Known rows, with every step that occurs:
T-S-P-G: [-15  31 -11  36   5  -6  21   7 -17  39  23 -14  26   6  31  19   5 -26
  16 -13 -24  56 -18  13 -27  15  -3 -11   6  19 -14  -8 -21   5  -8  -4
  50  41  31  33  -3 -24 -12  26  33   4  21 -16  17  -3  30]
A-G-T-S-P: [  2  15 -34  14  -7  14 -20  -4  14  69  25  -7  35 -12  13  11   2 -16
  49  -3 -38  25 -15  43  -8 -11   5  -7  -5   4 -18 -16 -38 -37 -18 -31
  76  29  12  23 -35   2 -15  53  14   9  38  -7 -23 -38  39]
R-W-V-D-S: [-27 -41  24 -16  47   6 -30  17  16 -16 -23   2 -11   7 -21  11   0 -27
 -21 -29  11  26   2 -64  26 -10  10  35  -6  12   9  -6  14   3   0  -6
 -18  -9 -38 -32   5   1  18 -45 -17   7  21 -24 -18  30 -10]
V-W-S-T-G-P: [ 16  34   1   1 -14   5  28  -8  -3 -15   0  19 -35  11   2  -5  13  14
 -34  15  -8 -59  11  -5 -34  40  -5 -51  -1 -21   7  39  19 -13  -8   6
 -43 -32  12 -15  20  27  -5 -16 -15   1 -22   8   6 -10 -17]
T-G: [ -5   9 -28   6 -37 -10  -6 -10  -2 -18   7  13 -17  -4  -7 -27   6  30
 -19  17 -21 -31   0  55 -19 -18 -15  -6  24  -2 -10 -10   2 -23  -9  20
 -12  10  20   9  15  -2  -2  -3 -32 -12  -7  -1  20   7 -10]
V-W-S-P-G-T: [ -5  61  26   9 -29  20  18  33 -30   2  10 -20  15  -7  -9 -15 -10 -18
  14 -25  -8   5 -18  -6   4 -14  14 -39 -26  -2   6  13   7   3  22 -40
  36  30  18  48 -23  -2  -1  26  61  22  30   8  36 -46  23]
S-T: [  6  -9  -3 -25   0 -13   4 -39   7   3  -2   9  -5   2  18  12  -8  27
  24  42   5 -29  -8  18   1  13 -10   9  -1  -1   9  -5  10   4  -6  25
 -24  -4   4   4   1  -6   4  12  -9 -17 -24  24 -15   3  -5]
D-S-T: [ 16 -22  14 -32  18  -8   2 -32  16  16  11 -14 -11   7   7  19 -21  18
  31  38  10   4 -15 -20  27   0  12  16  14 -19   1  -1  -9  30  -4  29
 -30   5   4 -12 -17 -18   3 -10 -16   9 -23  16  -9  17  -2]
G-T-S: [  4   4  -9  -4   6  -3 -31 -41  13  31   4  -9   9 -14   9  32 -25   1
  49   9 -50  -6 -15  39 -14 -48  -9  28 -13  11  -6 -27  -6 -10  10  -7
  55  20  18  17 -27  -5   0  46  18 -17  27   9 -13 -41  26]
R-W-S-P-G: [ -1  27  11   2 -12  10  42  42 -34   2   2 -15  23  -5   1  -5   7 -18
   1 -16  18  49  -7 -31  13  19   5  -6  -4   6   5   5 -12  -4  16 -21
  23   6 -13  31  -8  -2   5  -7  21  29  -6 -15  22 -21  11]
W-S-T-G-P: [ 25  13 -20   8 -12 -20  39 -24   4  -1  15  17 -10  -5  13  -5   7  39
 -17  33   0 -33   8  24 -32  37   9 -37   7  -6  -8  28   6  -2 -14  29
 -36 -33  11 -19  14  12 -10  -3 -35 -12 -39   8   7   2 -28]
T-S: [ -1  -9 -12  -2  22  -1 -13 -47   5  22  -9  -4   0   2   8  27  -1  -5
  25   4 -24   4   1  16 -18 -16 -15  23   5  -4  -4 -22 -14  -2  -1  16
  32  10  16   0  -3  -7 -17  26   6 -26  10  -3 -12 -16  17]
S-T-G: [  2  10 -16 -15 -30 -14   8 -25   9   0   8  14 -19   1  10 -10  -5  39
   1  45 -12 -45  -8  40 -16  15  -8 -15  18   4 -10  10  12 -17 -22  26
 -37  -7  17   8  13   6   2  -9 -30  -6 -29  11   0   8 -13]
W-V-D: [-29 -27  -2  12  23 -13 -20 -15   4 -29 -27  24  -1  -1 -18 -13   7 -13
 -21 -18   5 -23  10  11 -13  -8   5   9 -19  13   1  -4  33  12 -11   8
 -17  -8 -18 -19  14  -4  -2  -2  -8 -32  13   4  -9  32 -24]
G-P: [  5  -6 -32  31   0 -19  -9 -14   1 -17  15  18   2   4  25   8  -8  23
  -9  17  -3  -6  -3  48 -34   5 -12  -3  -2   4   8  -8  -3   9   9  21
   4   7  13 -16  15 -18  -8   7 -18 -35  -6   6   0  19 -22]
W-S-P-G: [ -2  24   1  22 -11  -7  49  16 -33   2  15 -16  26  -7   3 -19  14  -3
  -2 -11  20  39  -4   3   1  12  20 -22   2  -4  -8   4 -14  18   8  -2
  19  24   8  27  -8 -22 -18  18  24   7   0   2  37  -7   8]
W-V: [-34 -27 -12  -5  27 -11 -23 -34  -7 -27 -24   4   1  -2 -13 -12 -12   3
   6  10   5 -20 -13  22 -15 -12  -2  10  -6  12  16 -16  14 -15   7  14
   1  10 -20  -6   0 -12  -5   4 -14 -31  10   0  10  21 -19]
P-G-T-S: [ -2  34  -5  20  -5 -13 -15 -10   2  49  19  -5  33  -9  26  37 -23   0
  40  15 -48  11 -36  50 -34 -29   0  18 -22  29  -5 -17  10   0  15  -7
  51  33  33  24  -9 -34  19  38  19 -17  34  13   0 -49  18]
D-S-P: [  3 -11  -6   0  12   2   2  -1  -7  -1  25 -29  -5   0  -5 -10 -16  -1
  12 -12   7  50   2 -17  31 -21  10  -2  28 -18 -10 -15 -41  15   1   5
  19  38   9  12 -25 -12 -22  -4  17  23   5 -14  20  30  15]
D-R-W-S: [ 21 -29  27 -29 -18  23  -9  27 -11   2 -38 -18 -11   9 -17   2  25 -21
  -2 -18  37  -7  22 -51  32  -6 -22  28   7 -16  -3  -7 -16  -7  33 -12
  -5 -31 -15 -20  19  19  -1   2   6  -4 -28   0 -10 -21   7]
R-W-S-P-G-T: [  3  39  11  -6 -30  10  23  46 -27  20  20 -22  38 -22   1   2 -18  -3
  25 -15   0  43 -24 -11  16 -15   9  -2 -21  23   4  -3  -1  -6  24 -39
  49  15  -8  43 -25   4  18  17  34  34  14  -6  22 -52  20]
R-W-S-P: [ 10  -6   0 -27  -3  19  28  14 -19 -12  -7 -19   5 -13 -19 -12   4 -11
  10 -22  21  30  14 -44  31  -3  -5   5   0  -8   5  -4 -23 -14  13 -16
  29   0 -27  23 -27  25 -17  -2  21  26 -13 -17   7 -14  16]
R-W-S-T-G: [ 13   5   6 -50 -23   4  32  -5   4   2 -10   3 -13  -7  -8   0   7  27
   1  30   4 -33   2 -23   6  18  -5   1  12  -1   0  18   9 -28  -8  10
 -31 -38 -15   2   1  36  14 -24 -30  18 -36  -2  -7 -28  -8]
D-V: [  5 -27   0  22  11   0 -26 -27  24 -39 -16  10   0  10   3 -10 -14  14
   8   3   7 -31  13  58   2  -7  -4  27 -11 -20  28  -5   6   2   1  -6
  -5  -3   6  10   5  -6  11  -3  12   5   3  39   3  -6  -8]
R-W-V: [-32 -29  -3 -25  25   0 -24  -2  -4 -24 -31   5   1   3 -11   5 -16  -6
   5   5   7 -12 -15  -9   1   1 -21  24  -4  24  28 -17  19 -33  16  -5
   6  -2 -45  -8   0   9  18 -21 -15 -12  11 -20  -4  11 -16]

Rows:
[-38   3  17  46  33 -16   4  38 -13   1  15  -6  17   7  -3 -12   3 -37
 -27 -41  14  66  -9 -31   7  15  38 -22  -1  20 -15  11   2  35 -16  -7
  -3  27  -2  -5   6 -33  -2 -22  16  19  33 -28  22  51  -5] -> W-V-D-S-P-G
[  4  19 -45  42 -27 -23  -5   1   4 -19  28  28 -12  -2  18 -10   6  34
 -36  19 -20 -19   0  69 -48   9 -17 -27  24   8  -9   6  -5 -14  -9  23
 -12   3  27 -12  26  -8  -3  -4 -42 -22  -8  -8  18  23 -27] -> T-G-P
[-17 -37  36 -40  54   1 -11   5  21   1 -19  -2  -3   9  -6  23 -11 -21
  -2  -1  19   9  -3 -78  28  17  11  28  -9  18  11  11  28  14 -15   0
 -45 -31 -44 -37  -1  12  31 -50 -19  19  -2 -17 -39  26 -12] -> R-W-V-D-S-T
[ 11  -2 -26   3 -36   2 -32  -2  12  32   9  16  27 -11   6  -8  -3  26
  34  29 -20 -29 -22  76   1 -23   0  14 -11 -11   3 -17  -3 -31  -1  -9
  25  12  -1   7 -15 -12   9  29 -33 -23  20  31 -23 -29  -1] -> A-G-T
[  8  24 -35  20 -21 -29  11 -17  13   2  29  32 -12   2  34   5  -2  43
 -18  44 -17 -35  -8  55 -44  37  -9 -35  13  10  -5  15  12 -13 -21  32
 -37 -19  25 -14  23   5   6  -7 -40 -10 -26  -1   2  20 -25] -> S-T-G-P
[-29 -34  11 -18  14   8 -47  28 -13  -7 -50  -6  -9  18 -14  10   8 -37
  -2 -19  25 -11   0 -35   9   7 -30  24   4  19  12 -15   7 -32  29 -12
  -5 -13 -31 -25  30  15  13  -9  -6  -7  -1 -24 -10   9  -7] -> D-R-W-V
[ 14   3   9  -7  -9  -8   3  -1  29   9  21  10 -28   4   2  -5  11  21
 -25  15  -8 -12  13 -11   6  -1  17  -4  21  -9 -25  22   5  21 -35  22
 -57 -18  21 -21  19  -3   6 -31 -28  16 -16   2 -14  28 -12] -> V-D-S-T-G
[ 22  12  -9 -11 -13  -6  35   3   5   5   9  18 -11   0  13  12   5  28
 -19  27   3 -24   1  -9 -22  44  -8 -20   5   2   6  24  10 -25  -6  13
 -29 -49  -9 -18  15  31  13 -26 -38  12 -36 -12  -5 -13 -19] -> R-W-S-T-G-P
[  6   4  23 -20  -1  21   8 -18 -14 -33 -35 -10 -27   9 -27 -16   8 -12
  -6  -9  12 -38  19 -26  12 -17  -7  -4  -6 -37  17   4   6   2  18  -8
  -5   0  -4   7  -7   9 -19   1  19 -14  -1  19   8 -19   8] -> V-W-S
[  5 -14  16  -3 -25  21 -32  57   8  -2 -31  14 -16  15  -1  12  38 -32
 -32 -35  17  -8  31 -37  18  -2 -37  33   2   6 -13  -2   7   8  15 -17
 -24 -30   6 -21  45  20  11  -7   9  -7 -11  -5 -36  13   3] -> V-D-R-W
[ 12  -6 -44  42  -8  -8  -9   1   7  14  19  25  18  11  34   4  21  18
 -15  28   1  -7  -6  66 -35  36  -8 -15   6 -11   7  -3 -11 -18 -12  15
   4  -3   4 -27  18 -20  -2   5 -52 -38  -4  11 -20  11 -20] -> A-G-P
[-31 -30   3 -10  27   7 -25  13   7 -30 -38  24   0  -1 -16   0   7 -21
 -24 -23   5 -11  10 -25   2  -1 -10  25 -16  29  19  -4  35 -14  -3 -10
 -14 -22 -38 -21  16  21  22 -25 -10 -14  16 -16 -23  18 -19] -> R-W-V-D
[ 20 -24  36 -12 -17  30  -6  43  -3   0 -40   1 -15   7 -22   0  54 -37
 -32 -41  37  -8  46 -63  33  -5 -13  30  -9 -13 -17   5   2  16  21 -19
 -22 -48  -7 -35  35  28  -2  -4  11  -8 -19   0 -32 -12   4] -> V-D-R-W-S
[  0  23 -15   3   1   4 -20 -15   1  38  24 -21  16 -22   5  17 -26 -11
  48 -12 -42  32 -15  22  -9 -39  -6   1  -9  16 -17 -26 -26 -12  -1 -21
  75  41  20  37 -40   4 -20  56  46   7  34 -12   0 -27  40] -> G-T-S-P
[ 12 -19   9 -35   3  14  11  -9  -9 -15 -25 -12  -1  -8 -16   1   2   6
   7   0  15  -3  12 -30  25 -16  -3  33  -3 -14  12 -10  -5  -9  20  -1
   8 -18 -29   0 -10  16   0  -6  -5  -7 -18   5  -6 -26   0] -> R-W-S
[ 19   9 -11  29  -1 -23  10   5  32  10  40  26 -24   7  23   9  14  25
 -47  15 -11  -1  12   4 -17  27  18 -28  15  -1 -26  29   5  29 -35  30
 -62 -30  24 -39  29  -3   7 -34 -34   3 -18  -4 -15  44 -22] -> V-D-S-T-G-P
[-12  47 -14  30 -39  -9   3  30 -19  19  38  -9  35 -19  20  -7 -25  12
  26   0 -24  32 -32  50  -9 -19   5 -17 -14  29  -4 -10  -1   6  11 -21
  43  47  26  51 -17 -28   9  37  33  11  26   9  27 -15  11] -> S-P-G-T
[-28 -24   8  15  48  -5  -9  11   1 -14   2 -11   1  -2 -26 -20  -4 -31
 -21 -47  16  50  12 -40  21  -9  33  -9   5   4 -11   0 -11  26 -17  -4
   0  19 -14 -13 -13  -3 -20 -15  16  21  25 -24   8  55  -3] -> W-V-D-S-P
[ 14   5  37 -45   5  20  20 -33  -4 -12 -34  -4 -27   7 -14  -1   5  -2
  13  18  16 -50  11 -39  12  13  -5 -16 -12 -33  20  19  18   9   1   3
 -30 -23  -7   3 -10  21  -9   3  17  -3 -21  31  -8 -27   4] -> V-W-S-T
[ 13 -12  41   0  14  31 -10 -23  17 -53 -48   3 -25  18 -26 -17   0 -13
 -10 -21  23 -50  35  -5  15  -7   0  10 -16 -50  36  11  19   8  11 -25
 -13 -23  -8   9  -1  15   4  -9  43  14   8  45   6 -34   5] -> D-V-W-S
[  7 -10   7  19   8   5   0  17   2  -3  21  -9  -9   0  -7 -13  10 -16
 -16 -35   7  52  23 -30  28 -20  18   1  14 -14 -19   3 -29  37 -17  -2
  -1  21  13  -2 -12  -7 -19  -6  20  21   8 -11   0  46   9] -> V-D-S-P
[-13 -38  26 -16  53 -10  -7 -25  19   4 -13   6  -5   7  -6   8  -7 -12
  -5   4  14  -2   0 -43  15   9  28   7 -10   2  -3  11  24  33 -22  16
 -50 -17 -18 -40  -2  -8   7 -27 -15   1   0   2 -23  41 -17] -> W-V-D-S-T
[ 10  -4  -5  -7  -2   4  35 -12 -21 -14   2 -19   7 -16 -19 -30   6   1
   8 -15  18  20  20  -8  16 -10  12 -13   6 -22  -6  -6 -29  11   4  -2
  24  12  -2  19 -27   5 -39  23  26   6 -11   0  20   1  11] -> W-S-P
[  1  34   4  21 -14 -10  -3  35 -12  30  51 -32  33 -14  15   4 -34   5
  30  -2 -15  61 -38  15  14 -28  27 -11   2  15 -12  -6 -25  22  14 -18
  37  57  27  32 -26 -40   9  12  27  35  31  -3  32  -3  20] -> D-S-P-G-T
